Each row was made from one small tree. Brackets hold a mark, then the marks that hang from it, in the order of their numbers. Every link used is in the known rows. Write each row's tree.
Known rows
{z557 z631 z886 {z889 z685 z799}}: [  9   4  11 -24 -12   5   7  17   8  -5  -1  11  17  11   6  -3 -19   2
 -15  13  -5   6  27  10   4  20  -1   1  -3  13   3 -10  -5  16  -4 -14
 -26  -9  -5   0 -15]
{z886 z889}: [ -4  -3  -2  -2  -3   4   2   6   4   4   2   3  10   5  -9  -3   3   0
  -3  -5   0  -3  -4   5  -5   1   1   0   0   0   8  -7  -3   6  -2  -6
  -7  -2  -8 -10   5]
{z631 {z886 z799 {z889 z685}}}: [ 11  -1   9 -26  -4   3   9   7  13   9  -2  -9  15   1   9  -5  -1  -9
  -1   9   9  -3   5  10   0  20  -2   0  10  10   4 -14  -3  -4  -8  -5
 -23 -12  -4 -15   0]
{z557 z799 z886}: [  9   0   2  -8   4   6   6  -3  12  -1   5   5   1 -10  -1 -10 -11  -2
  -3   2  -3  -2  16  -7   0  14   6  -3   7   4   6  -4   5   0   5  -9
  -5  -3   4   1  -4]
{z886 {z799 z685}}: [ 10   2   4 -16  -2  -4  -4 -13   7  -1   0   1   0  -7   1   5   0   5
  -1   8   8  -1  -1  -8  -6   6   7   3  11  -1   1  -1  -1  -4  -3  -7
 -15  -5   1  -6   7]
{z557 z799}: [  5  -5  -3  -1   5   4   4  -4   6  -1   4   0   0 -13  -2  -8  -5  -1
   3   1   0   0   7  -3  -2   2   6   2   3  -3   2  -3   5  -2   5  -3
  -2  -1   0  -4   3]
{z685 {z557 z799}}: [ 14 -14 -11  -1  -2   6   3  -6   5 -10   4   3  -5 -16  -1  -7   2  -7
  -5   6   6   0  11  -8 -11  -1   4  -1   6  -6   0 -11  11   3   4   0
   0  -2   6  -3   5]
{z685 {z557 z799 z886}}: [ 18  -9  -8  -8  -4  10   6  -4  13 -11   4   7  -1 -11  -1  -9  -7 -10
  -9   9   1   0  21  -9 -10  10   4  -4   9   3   1 -13  10   5   2  -7
  -4  -4   9   1  -4]
{z557 z799 z886 {z889 z685}}: [ 10  -1   6 -20  -4   7  15   2  23   4   2   8  11 -10  -2 -10 -11  -5
  -6   2  -3  -1  20   2   6  22   3   1   3  16   7  -7   2   6  -6  -8
 -23  -5  -5   3  -6]
{z685 z557 {z886 {z799 z631} z889}}: [ 21 -11 -10 -12 -11   1  12  -3   9  -1   5   3  -1   0   3   4   4   4
 -18  10  20   0   1   1 -28   8   5  -1  18  -7   9 -16   7  -5  -6  -9
  -3 -15  -1 -19   3]
{z685 {z557 z631} z886}: [ 12 -17  -7  -6  -6   2   6   5  -3 -13  -3  -1   2   2   9   2   7  -1
 -12  16   9   3  13   0 -14   3  -8  -4   4  -9   2 -13   8   6   0  -4
   4  -8  12  -5  -7]
{z889 {z799 {z685 z557 z886}}}: [ 22 -12  -7  -6 -18   1  -3  -4  -5 -26   7   4   8 -19   7   4  14  12
 -13  18  16   2   6  -3 -13   6  -8   3   9   2 -10 -21   5  10   1  -8
  -5  -3   5 -14  -2]
{z799 {z631 z886 z889} {z685 z557}}: [  9   1  -7 -20  -8  12  19  -3   8  -3   8  20   9   1  -2  -2   9 -11
 -22   5  16  -4   7 -11 -11  10   0  -4  12  12   9 -23   6  17 -18   0
 -11  -9  -7 -12  -2]
{z557 z886}: [  5   5   3  -6  -1   5   3   3   7   0   0   6   2   4  -1  -3  -7  -3
  -7   3  -3  -2  11  -3   1  14   0  -3   6   6   2  -1   0   4   0  -6
  -2  -1   2   2 -10]
{z799 z889}: [-2  0 -2 -7 -3 -1  0 -1  1  2 -9 -2 10  7 -6 -8  6  5 -4 -3  4  5 -4  1
 -2  2  0 -6  0  2  9 -1  3 -2 -7 -4  5  0 -6 -5  7]
{z631 {z889 {z685 z886}}}: [  3  -9   3 -11  -7  -2  14   7   8   6  -3   1  11  -7   7   0   9   3
  -8   1  10  -3   4   2   1  13 -18  -1   5  13  -1 -17  -4   2 -14  -1
  -4  -7  -4  -3  -8]
{z685 z557}: [  7 -10  -8   0  -6   1   0  -1  -1 -10   0   2  -3  -1   0  -1   6  -8
  -8   6   5   1   3  -3  -9  -3  -2  -2   3  -3  -3  -9   7   4  -3   1
   3  -2   7   1   2]
{z799 {z631 z886} z685 z889}: [  3  10   0 -21  -4  10  11 -11   4   0   3   7  14   2  -4  -9  10   7
 -12   3  13  -1  -6  -1  -4  15   4  -5  12  11  15  -9  11  10 -12  -4
  -7  -5 -14 -18   5]
{z557 z889}: [ 0 -1  0 -7 -5 -2  9  7  6  3 -4  9  4  8 -8  3 -1 -2 -6 -6 -3  0  3  7
  3 -1  2 -2 -4  3  5  0 -3  1 -7 -2 -8  2 -4  0  0]
{z886 z799}: [ 11  -1   2 -10   2  -7   1  -3   6   4  -5  -4  -5   1   3   5  -8   1
   1   5   4   1   4  -3  -5   4   8   0   7  -2   1   3  -3 -15   1  -5
  -6  -3   2  -3   1]
{z631 z886 {z889 {z685 z557}}}: [  6  -9  -3 -20  -8   7  16  10   8   0  -3   4  12  -1   8  -6   8 -23
 -13   9  12  -4  11   0   2  12 -16  -4   3  17  -2 -24   2  10 -20   5
 -10  -9   0  -2  -7]
{z557 {z631 z886} {z799 z685} z889}: [  9  -2   6 -29   1  13  19   1  12  -2  -1  17  17  -4  -5 -10  -1  -5
  -9   8   2  -2  25   2   2  13   5   0   0   1  11 -14   4  15  -6 -12
 -28  -4  -4 -13  -2]

Which tree is each row?
[ 15  -5  -6 -19  -8   7   7  17   3 -11  -4  17  12  16   1  -1 -17  -8
 -26  14   4   4  32  -8  -9  10  -3  -8   0   5   3 -18  -2  17  -6 -13
  -8  -7   1  -3 -11]  {z685 {z557 {z631 {z889 z799}} z886}}
[  7   6   3 -22  -3  -2   5 -14  10  11   0  -7   4   5   7  -4  -8  12
  -5   6  15   6  -6   1 -12  14   5  -3  14   7  12   0   6  -9 -11  -4
  -9 -12 -16  -8  10]  {z886 {z799 z631 {z889 z685}}}
[ 11   1   2 -20  -1   3  10   7  10   6  -5  -2  14   8   1  -4  -1  -9
  -5   6   7  -4   5   9  -2  13   4  -3   8   4   6 -11  -3  -6  -4  -9
 -15  -9  -1 -16   0]  {z631 {z886 z799 z889}}
[  8   7   0 -22   2   0  12 -12  13  11   5  14   0  -1  -3   6  -9   5
 -13   2  12  -1   0 -14 -13   8  10  -1  15   3  12  -4  -4  -3 -15  -9
 -16  -8 -13 -10   6]  {z886 {z799 {z631 z889} z685}}
[ 15  -8   6 -15  -5  -6   5  -4   9   2  -3 -11   2 -12  16   4   0   6
   1  13  13   1   4   4  -5  16  -7   3  12   4  -4  -8  -1 -14  -2  -4
  -7  -9   5  -5  -5]  {z889 {z685 {z886 z799}}}
[  7  -7  -3 -16  -7  14   6  11   8  -5   1   9  13  18  -3  -6  -4 -10
 -19  10   0  -4  20   1 -13  11   1  -6   3  -2  12 -18   2  18  -4 -12
 -10 -12   2  -7  -7]  {z685 {z557 z631 {z886 z889}}}
[  9   5  -4 -14   3  -4  13  -4  11  16   0   7  -5   8  -2   7 -15   3
 -12   0   8   1   3  -8 -11   4  10  -6  11   1  10  -2  -3  -9 -11  -6
  -7 -10 -10  -6   2]  {z886 {z799 {z631 z889}}}
[  6  -2   1 -18   3  14   8  10  15   2   4   8  14   5  -6 -13 -14  -4
 -10   6  -6  -3  23  -1  -9  17   9  -5   3  -1  16 -12   0  15   3 -19
 -18 -11  -4 -10  -4]  {z557 z631 z799 {z886 z889}}
[ 19  -4  -7 -25  -9   2   2  -5  14  -3 -15   2   6   9  -3  -7  -5  -3
 -16  11  12   4  11  -5 -16  15   4 -13  15   4  10  -7   7  -9 -10 -13
  -1  -9   5  -4   2]  {z685 {z557 {z886 {z799 z889}}}}
[ -3  -2   7 -17  -4   4   8   9   9   6  -5   4   9  10   3  -1  -6  -3
  -6   4  -3   1  13   9   3   8  -3   1  -7   3   5  -4  -4  12  -9  -4
 -21  -7  -8   4  -4]  {z557 z631 {z889 z685}}
[ 14  -8   7 -22  -8  -9  13   1  15   4  -8  -2   6  -6   9   6  -1   8
  -5   7  11   0   8   8  -3  17  -5   1   9   6   1  -6  -4 -13  -9  -7
 -17  -7   1  -4  -6]  {z557 {z889 {z685 {z886 z799}}}}
[  9   5   9 -35   3   7   9   2  17   6  -6  16   9  11  -3   1 -18   0
 -18   9   4  -2  25 -13  -8  21   5  -5  12   5  13  -7  -8   7 -12 -21
 -24 -10  -1  -5  -6]  {z557 {z631 z889} {z886 {z799 z685}}}
[  5  -7   8 -22   2  17  14  10  12   2   5  -2  21  -4   7 -16  -4  -9
  -4  10   3  -3  20  10   1  19  -3   2   3   3   9 -21   3  16  -2  -9
 -24 -13  -8 -16  -2]  {z557 {z631 {z886 {z889 z685}}} z799}
[ 13   5  -2 -21   1  13  14 -16  11   0   8  10  14 -11  -5 -14   5   7
  -9   3  14   0   4  -4  -7  17  10  -3  16   9  18 -11  15   8  -8  -7
 -13  -5 -13 -21   9]  {z557 {z799 {z631 z886} z685 z889}}
[  9   3   3 -16 -10   7   4   8   1 -10   8   9  26  -5  -4  -6   7   3
  -7   9   8  -4   4   7   0  13   1   4   4  11   1 -22  -2  17  -4 -11
 -22  -4  -9 -23   0]  {z631 {z886 {z889 {z799 z685}}}}
[  3   8   5 -20  -4   7  13  -5   6   5   1  -2  15   5  10 -11   5   0
  -8   4  13   1  -4   6   0  18  -4  -4  10  15  11 -10  10   6 -15   3
  -7 -10 -15 -12   2]  {z799 {z631 z886} {z889 z685}}
[  5  -1   1 -19  -4   5   2   7  -1  -5   2  17  17   5  -3   1  -7   6
 -13   9   4   4  14  -6  -2   5   1   0  -2   3   3 -12  -8  19  -7 -12
 -18  -5 -11 -11   0]  {z557 {z631 {z889 {z799 z685}}}}
[ 10  10  -1 -11 -10  -1   6  -5   3  -6  13  21   8  -2  -6   5  -3  15
 -12   2   6   3   3   4  -7   4  11   3   2   7   6  -4   1  14  -6  -7
 -22  -3 -16 -12   3]  {z557 {z889 {z799 z631 z685}}}
[  7  -2  -2 -11   0  12  10   5  18   2   6   8  12  -4 -10 -13  -8   1
  -6  -2  -3  -5  16   0  -4  16   8  -2   5   4  12 -11   2   7   1 -15
 -11  -7  -4 -10   0]  {z557 z799 {z886 z889}}
[  8  -5   7 -27   0   9  21   9  14   1   0   4  15  -4   8 -10  -7 -13
  -5  10   0   1  26  10   8  17  -1   0  -2   7   8 -13   3  13  -6  -6
 -27  -8  -6  -6  -7]  {z557 {z631 z886} z799 {z889 z685}}
[ 10   1   1  -9  -9   5   5  15  -3  -7   3   2  23   4   1  -6   1  -2
 -10   6   4  -1   7  13   2   9   0   1  -1   7   2 -18  -4   9   1  -7
 -12  -5  -6 -21  -3]  {z631 {z886 {z889 z799}}}
[ 10 -21   1 -12 -10   5   5   3   0 -12   0  -7   3  -5  19   0   7  -3
 -10  20  10   3  11   3 -10   9 -16   0   5  -3  -4 -19   9  12  -3  -1
  -2 -12   8  -2  -9]  {z889 {z685 {z557 z631} z886}}
[ 20 -18 -11 -13 -11   0   6   4   8  -4  -5  -2   5  -2   3   1   8   1
 -14  11  16  -1   4   5 -21   7  -2  -3  13  -8   4 -19   2  -8  -3  -9
  -1 -11   7 -15   3]  {z685 z557 {z886 z799 z889}}
[ 23  -7 -13  -6 -18  -3  13   4  -1 -15   9  13   5  -2   4   8   2   9
 -23  11  15   5  10   7 -16   1   0  -1   6   1   1 -14   8   4  -4  -5
   0  -6  -4 -13  -5]  {z685 {z557 {z889 {z799 z631}}} z886}
[  4   8   3 -16  -3  15  14  -2   7   2  15  12  12   0  -4  -6   8   1
 -12   3  10  -7  -4   4  -5  14   7   1  10   9  14 -16   6  18  -9  -4
 -19  -8 -13 -23   2]  {z799 {z631 {z886 z889}} z685}
[ 17 -13  -7 -20  -3  11  21  10  11 -10  -5  11  12   2  -1  -9  -2 -21
 -15  10   3   2  31   4  -4   6   3  -6  -2  -5   8 -17   8  11  -4  -8
 -16  -6   5  -7  -4]  {z685 {z557 {z631 z886} z799 z889}}
[ 12  -9 -15  -6   0   7  17  -5  11   1  11  16  -3  -7  -5  -4  -4  -6
 -17   1  10   0  11 -12 -17  -1   6  -3   9  -1  10 -13  10   5  -8  -1
  -1  -8  -8  -6   6]  {z685 {z557 {z799 {z631 z889}}}}
[ 10 -11   1 -19  -3   7  16   0  11  -6   3  14  12 -12  -4  -2   4  11
 -10   7   5   2  20   1  -7  12   5   1   4  -5  11 -12   4  11  -2 -16
 -22  -3  -2 -10  -2]  {z557 z631 {z799 {z685 z886}} z889}
[  5  -6   2 -13   7  10   1  -8   7  -5   8   7   6 -12  -2  -7  -4   4
   0  10   1   1  14  -8  -8   7   7   1   5  -6   7  -6   5  15   3 -11
 -18  -5  -3  -7   3]  {z557 z631 {z799 z685}}
[  0   7  -2 -11  -1   6  11  -8   7   7  11  18   2   0  -7   3   1   7
 -12  -3   9  -3  -2 -10  -8   5   5   0   9   7  12  -7  -2  13 -14  -3
 -11  -4 -15  -9   4]  {z799 {z631 z889} z685}
[  9 -16 -12 -12   3  11  13   5   8  -3  -2  11   5   1  -4  -6  -7 -12
 -17   7   2   0  24  -9 -12  -1   0  -5   0  -8   7 -16   4  11  -7  -9
  -7  -7   1  -1   2]  {z685 {z557 {z631 z889} z799}}
[  5  -5  -2 -12   5   6  12   6   9   1  -2  10   7   3  -8  -5 -11  -1
  -5   1  -5   4  21   3  -3   2   9  -3  -5  -8  11  -3   0   6   1 -11
 -16  -2  -4  -3   3]  {z557 z631 z799 z889}
[  8  -8  -5 -20  -1  12  17  16   4  -4  -9   9  11  16   3  -4   1 -23
 -20  11   7  -2  23  -3  -4   5  -7  -9  -2   1   4 -21   1  11 -13  -5
  -6  -9   4  -5  -9]  {z685 {z557 {z631 z886 z889}}}
